Each row was made from one walk, in order. Every step used is in the known rows, and no mark comes twice. Write each row's walk.
Known rows
tupure-pafo-tuta-fava-kesa: [ -1   0  -4   7  13   0   9 -22   1   2   4  -4   4  21  -2  15   3 -10
 -15  15  -5  -1 -14]
tupure-pafo-tuta-fava-fupo: [  5  -2  -7   8   7  -3   8 -27  13   5   6  -8   2  20   4   0   1 -18
  -7  -3  -2  -1  -7]
fava-tupure-pafo-suzopoz: [  7   1   6   7  -2   5   5 -16   0   2 -10  -4   9  10  -6  -3  16 -17
  -7 -25   9  -8  -8]
tupure-fupo-fava-kesa-pafo-suzopoz: [  7   5   5   6   2  15   4 -15  -6  -2  -7   5   7   1  -9   4  21 -14
  -5 -30 -22  -6 -21]
kesa-pafo-tupure-fava: [  3  10   5   3  11   6   6  -8 -24  13 -15   6   5  18  -7  -8  22 -14
  -4 -30  -8  -7 -13]
pafo-tupure-fupo-fava: [ 10   8   3   2  14 -10  10 -20  -5   2  -9  22   3   3  -5  -6  16 -15
   6 -26  -1  -5 -13]
kesa-fava-tuta-pafo: [ -6   2  11   5   9 -13  -3 -12 -37   7  -7 -25   9  15  -1   3   8 -23
  -1 -30   6  -5  24]
fupo-fava: [  2   4   7   4  11  -5   7 -15 -14   3  -2   2   7   4  -5  -4   9 -19
  -3 -20  15  -7 -11]
fupo-fava-tuta: [ -4   2   9   6   9  -5   2 -20 -22   3  -2  -3   9   9  -3  -1   3 -19
  -3 -26  14  -6   0]
pafo-tupure-fava-tuta: [ -3   7   6   3  15  -3   5 -17 -34  12 -15   4   6  21  -4   0  12 -13
   2 -35   4  -6  -3]
kesa-pafo-suzopoz: [  1   5  10   5  -4  13   2  -9 -16   6  -8 -18   7   7  -7  -3  19 -20
  -7 -32  -5 -10  -6]
tuta-pafo-suzopoz: [  1   3   9   8  11   0  -2 -12 -27   8 -11 -25   7   6  -3   2  20 -22
   3 -21   9  -8  -2]
kesa-pafo-tuta-fava-fupo: [  7   2  -2   4   3   0  10 -18   5   6   5 -12   5  17   1  -3   6 -19
 -11 -17  -5  -3  -4]
tupure-fupo-fava: [  7   3   5   2  10  -5   7 -18  -8   0  -5  14   7   4  -3  -9  13 -19
  -2 -25   0  -5 -19]
fupo-fava-tupure-pafo-suzopoz: [  9   2   6  10   3   0   6 -18   8   0  -5  -1   8   2  -8  -3  14 -16
  -4 -14  16  -7  -8]
tuta-fava-tupure-fupo: [ 17   2   1  -3   6 -13  19 -17   1   3  -9  16  11  13   0  -8  12 -16
 -13 -35  -1  -4 -10]
fupo-fava-tuta-pafo: [ -3   3   8  10  16 -11  -5 -19 -30   5  -4 -14   8  11   0   1   9 -21
   1 -19  13  -5   5]
pafo-tupure: [  2   8   5   2  10  -5   8 -14 -20   8 -10   8   4  11  -5  -1  13 -17
   2 -28   9  -8  -4]
pafo-tuta-fava: [  1   1   3   2  13 -10  14 -18  -7   6   1 -13   6  14  -1   4   2 -14
 -11   5  12  -5  -4]
tupure-pafo: [ -1   1   4   7   3   3  -1 -17 -12   5  -4  -1   6  16  -2  -5  10 -21
  -7 -18  -1  -6 -15]
tuta-fava-tupure: [ 12   3   3   0   7 -13  17 -14  -5   6  -6   4  11  12  -3  -3   9 -17
 -14 -28  15  -6  -1]
fupo-fava-tupure: [ 10   4   8   1   8  -9  11 -14  -8   1  -5  12  11   5  -6  -6  10 -17
  -8 -26  27  -7  -8]
tuta-pafo-tupure: [  2   9   5   6  17 -12   2 -14 -28  10 -12  -4   3  13  -3   0  19 -19
   6 -21   8  -7   1]
pafo-tuta: [ -4   1   9   1   8  -4   5 -14 -17   3  -3  -8   6  14  -2   0   6 -16
  -7  -5  18  -7 -11]
pafo-suzopoz: [  0   2  10   4   2   6   4 -13 -19   6  -9 -14   7   4  -6   1  14 -20
  -1 -29  10 -10  -7]
fupo-fava-kesa-pafo-tupure: [  3  12   2   6  11   3   6 -14 -13   2  -4  14   4   7 -10   7  16 -11
  -5 -21  -7  -6 -10]
tupure-pafo-tuta-fava: [  0   0  -1   7  11  -7   9 -22   5   5   4 -13   4  19   1   2   3 -15
 -12  16   2  -3  -8]

Write each row's walk
[ 10   4   4   1   2  -8  16 -12   4   4  -1  -6  10  18  -3  -2   9 -13
 -21  -6  11  -5  -2]  kesa-pafo-tuta-fava-tupure
[  4   7   4   4  12 -11   7 -24 -13   1  -9  16   5   9  -2  -3  11 -15
   6 -32  -2  -4  -2]  pafo-tupure-fupo-fava-tuta
[  7   7   3   0   8  -6   9 -17 -14   5 -13  18   4  11  -3  -7  17 -16
   3 -37  -7  -6 -13]  pafo-tupure-fupo
[  9   2   3   8   6  -7   5 -18   4   0  -2  11   9   9  -5  -8  10 -17
  -9 -14  16  -5 -12]  fupo-fava-tupure-pafo
[ -3   5   7   5   9   6   4 -13 -10  -2   3  -1   6  11  -7   9   9 -10
 -13   2   2  -5 -16]  fupo-fava-kesa-pafo-tuta
[ 12   2   7  -4   1  -5  11 -14 -10   0 -13  21  12  12  -2 -12  16 -17
  -9 -44   7  -6 -17]  fava-tupure-fupo
[  7   2   4   4   0  -1   4 -15  -4   2  -8   9  10  17  -3  -9  13 -18
 -12 -23  11  -6 -12]  fava-tupure-pafo
[  6   5   3   3   4   8   4 -14 -10  -3  -4  18   8   8  -6  -1  17 -14
 -10 -31 -22  -4 -25]  tupure-fupo-fava-kesa-pafo
[  4   2   2   0  11   7   5 -15 -23  10 -10   5   8  17  -2  -9  12 -21
   0 -49   3  -4 -20]  tupure-fava-fupo
[ -2   9   3   1  20   5   9 -12 -32  10 -16  17   5  18  -8   9  16  -9
  -1 -29  -3  -5 -18]  pafo-tupure-fava-kesa
[  6   7  -2   1  15   1   8 -17 -20  12 -13  14   4  17  -3  -6  15 -17
   7 -47   2  -4 -12]  pafo-tupure-fava-fupo
[  3   6   1   4   5   7   9 -13 -14   6  -2  -1   8  16  -5   8  12 -15
 -18 -23 -18  -5  -9]  tuta-fava-kesa-pafo
[  3   0   6   4   4  -4   6 -17   2  -1  -3   2   8  20  -2  -4   8 -14
 -13  -1  19  -5 -12]  fava-tupure-pafo-tuta
[  6   3  11  -4   0 -12  13  -6 -15   3  -8  -1  11   9  -7  -5  10 -18
 -10 -39  19  -8  11]  kesa-fava-tupure
[  1   8   5   1  17  -2   9 -12 -27  13 -16   9   4  16  -6  -4  16 -13
   2 -27   5  -7 -13]  pafo-tupure-fava
[ -3   3   9   2   1   4   3 -10 -13   4  -1 -11   6  17  -3  -4  11 -17
 -13  -8   5  -8 -10]  kesa-pafo-tuta
[  5   3   3   2  12   2   8 -18 -13  -3  -5  22   7   5  -5   3  13 -14
  -4 -26  -9  -4 -25]  tupure-fupo-fava-kesa
[  8   1   4  -1  10 -16  18 -16   1   3  -2  -3   9  16  -1   2   5 -12
 -15  -3  24  -5  -2]  pafo-tuta-fava-tupure
[ -3   2  10  12  14  -4  -5 -20 -26   5  -6 -27   8   4  -3   6  13 -20
   6 -17  12  -7   8]  fupo-fava-tuta-pafo-suzopoz
[  7   1   9   5  -5  -2   8 -11   1   2  -8 -12   9   7  -9  -3  14 -17
  -6 -26   8  -7  11]  kesa-fava-tupure-pafo-suzopoz
[ 10   9   2   6  21 -17   4 -19 -13   4 -11  11   2   5  -2  -4  21 -17
  10 -19  -2  -4  -7]  tuta-pafo-tupure-fupo-fava
[  5   1   5   8   9  -9   7 -19  10  -3   1   5   7  13  -4  -3   7 -12
 -10  10  25  -4 -12]  fupo-fava-tupure-pafo-tuta
[  6   2   7   3  -2  -8   8 -11  -3   2  -6   1   9  14  -6  -7  10 -19
 -10 -26   9  -6   8]  kesa-fava-tupure-pafo
[ -4   7   6   8  15 -12  -2 -19 -35   9 -11 -10   5  18   0   4  14 -19
   6 -27   7  -6  12]  fava-tuta-pafo-tupure
[  6   0  -2   2  11  -7  13 -23   1   5   4  -8   4  15   3   2   1 -18
  -5 -16   9  -2  -4]  pafo-tuta-fava-fupo
[  7   8   0   2  17  -4  11 -20 -10  -1  -8  29   4   5  -6   6  16 -10
   3 -27  -9  -3 -18]  pafo-tupure-fupo-fava-kesa
[ -6   2   9   7  11  -6  -6 -17 -38   7  -8 -16   9  19   2   2  11 -23
  -1 -29   8  -6   5]  fava-tuta-pafo
